Each row comes from the steps of one path. Every step used is in the known rows, and no mark comes twice. Write the path behind each row, first mark first.
Known rows:
j, p, a: [-56   2  -6 -23 -26  -2 -72 -25 -52 -20 -28  16 -31   7  -1 -14 -30  -2
 -17]
e, p: [-37  16 -15  -5 -10   1  -9 -31 -56 -16  24  -4 -39   1 -42  -5   7  -6
  22]
a, p, f, n, j, u: [ -9  27  13  -5 -28 -11  -2 -16 -91 -34 -56  35 -15  76 -37  -1  17  28
  20]
p, a, u: [-66  19   1 -28 -34  16 -47  -8 -38 -16   1  63 -12  -1  -6   0   2  -1
  -6]
n, j, p, a: [-32 -14  18 -36 -15  -4 -34 -18 -72 -19 -43  39 -26  15 -12  -6  -7  -9
  -6]
p, f: [-36  33 -14   1 -17  -6 -22 -23 -60 -33  23  44 -16 -25   3  -5  25   2
  29]
a, u, e, p, f, n: [-46  82 -14  15 -47  31 -26  -8 -62   9  -6  61 -35  56  -1 -17  14  10
  16]
f, u, e, p, a: [-66  60  20   6 -28  38 -54 -20 -54  -3  16  21 -54 -44 -70 -24  -2 -29
  -8]
n, j, u, e: [-40  31  41  15 -26   6 -47 -16 -61 -32   2   1 -11  32 -16 -19  21  -3
   4]
u, a, p, f, n, j: [-29  49   7 -31 -45 -22   8  -9 -99 -36 -54  66 -17  18 -33  -1  27   7
  18]
p, a, u, e: [-81  48  19  -4 -50  27 -81   3 -33 -12   8  57 -22   3   6 -20  -4 -10
 -17]
u, e, p, f: [-42  64   1  26 -27  22 -30 -22 -62  -5  32  19 -48  -1 -26 -21  16  -5
  24]
n, j, p, f, u, a: [ -30   52   19  -26  -20   -8   -9  -30 -106   -4  -14   70  -17  -45
  -35  -13   33   -9   24]
a, p, f: [-36  29  -5   8 -19 -22 -25 -16 -66 -28   5  33 -35   1 -28  -9   7   5
  26]
u, e, p: [-52  43   0  22 -26  13 -45 -20 -51 -11  30  -9 -49   6 -30 -25   3 -14
  11]
e, p, f, u, a: [-45  80  -1 -16 -27  14   4 -38 -89  -2  31  44 -34 -70 -77 -10  33 -10
  29]
f, u: [-47  31  -7   5  -6  -8 -35 -23 -53 -30  29  26 -18 -62 -27 -12  22 -19
  22]
f, n: [-45  23 -35  -4 -28 -13 -40 -17 -51 -47 -19  20 -10  10  19  -7   6   4
   8]
a, p: [-45   8  -4   4 -18 -28 -41 -13 -54 -32   1   3 -34   8 -30 -13  -7   0
  14]
f, n, j, p: [-20  -1 -12 -17 -17 -23 -21 -20 -77 -28 -62  29 -16  54  19  -9   0   4
  10]
j, u, e, p, f, n: [-38  78  -3  26 -50  31 -43 -29 -71 -13 -15   0 -36  68 -25 -19   3  21
   5]
u, a: [-66  39  -8 -26 -40 -13 -42 -27 -60 -39  17  17 -10 -38 -13  -9   9  -8
   7]

Write each row's path:
[-49  72   6  37 -21   5 -77 -24 -68  -2   8  36 -39 -27  -1 -35   3 -10
  13] -> j, p, f, u, e
[-37   4   2 -44 -36   5 -33  -6 -69  -4 -83  80 -11  72  12  -1  -7  10
 -11] -> f, n, j, p, a, u
[ -1  34   4 -13 -22  17  29 -30 -95 -15 -36  31 -18  69 -47   5  33  26
  27] -> e, p, f, n, j, u
[-61  56   5  15 -34  23 -42 -11 -46  13  30  23 -38  33 -23 -23   4  -7
  12] -> a, u, e, p
[-23   4  22 -11 -11  -4 -14 -26 -69 -35  -3   7  -2  25 -26  -1  25   5
  17] -> n, j, u
[-31  33 -34  -1 -30 -12 -44 -26 -72 -22 -44  36 -23  40  36 -12  -9  20
  11] -> j, p, f, n
[-66  34   2 -20 -41 -29 -45 -20 -67 -32   0   5 -28 -13 -43 -13  -5  -5
   5] -> u, a, p
[-28  43  18   8 -36  22 -22 -20 -75 -17 -34  -5 -30  81 -39 -14  13   8
   2] -> f, n, j, u, e, p
[-31  -7  -1 -38 -26  -6 -34 -15 -74 -27 -84  45 -20  47   6  -5 -11   4
 -13] -> f, n, j, p, a
[-26  53  -8   8  -1  15   6 -33 -76  -4  35  40 -41 -48 -64  -7  33  -5
  41] -> e, p, f, u
[-55  78  -1 -14 -32  -2 -23 -30 -77 -25  28  58 -14 -91 -35 -10  36 -10
  23] -> p, f, u, a
[-63  11  -3 -28 -34   7 -68 -19 -50   3 -27  49 -22  34   6 -10 -27   6
 -13] -> j, p, a, u
[-37  40  20  13 -41   7 -46 -11 -65 -41 -38   9  -6  63   4 -17  16   6
  -4] -> f, n, j, u, e
[-48  12  -4 -26 -23  20 -23 -26 -53 -16   4  13 -44  -9 -55  -2  -6  -9
   0] -> e, p, a
[-52  64 -18 -18 -59 -21 -29 -15 -83 -38 -37  44 -24  11 -21  -8   3  14
   8] -> u, a, p, f, n
[-24 -12   6 -14  -4 -21 -22 -24 -74 -18 -24  22 -20  23   1 -12   6  -4
  17] -> n, j, p
[-49  73   6  20 -35  32 -29 -14 -58  18  32  54 -40  26 -20 -21  20   2
  25] -> a, u, e, p, f
[-12  10   4 -10  -5 -14  -6 -22 -87 -14 -20  52 -20  19   6  -8  19   3
  30] -> n, j, p, f
[-52  47  15  23 -34  25 -58 -31 -56 -10  20 -36 -40  44 -48 -22  -5   3
   0] -> j, u, e, p
[-52  70  -5 -15 -63 -12 -43 -28 -88 -35 -44  16 -17  48 -38  -9  -7  33
   0] -> j, u, a, p, f, n
[-53  69  -6 -14 -30  -9 -45 -39 -89  -5   0  46 -22 -53 -23 -20   8  -2
  14] -> j, p, f, u, a
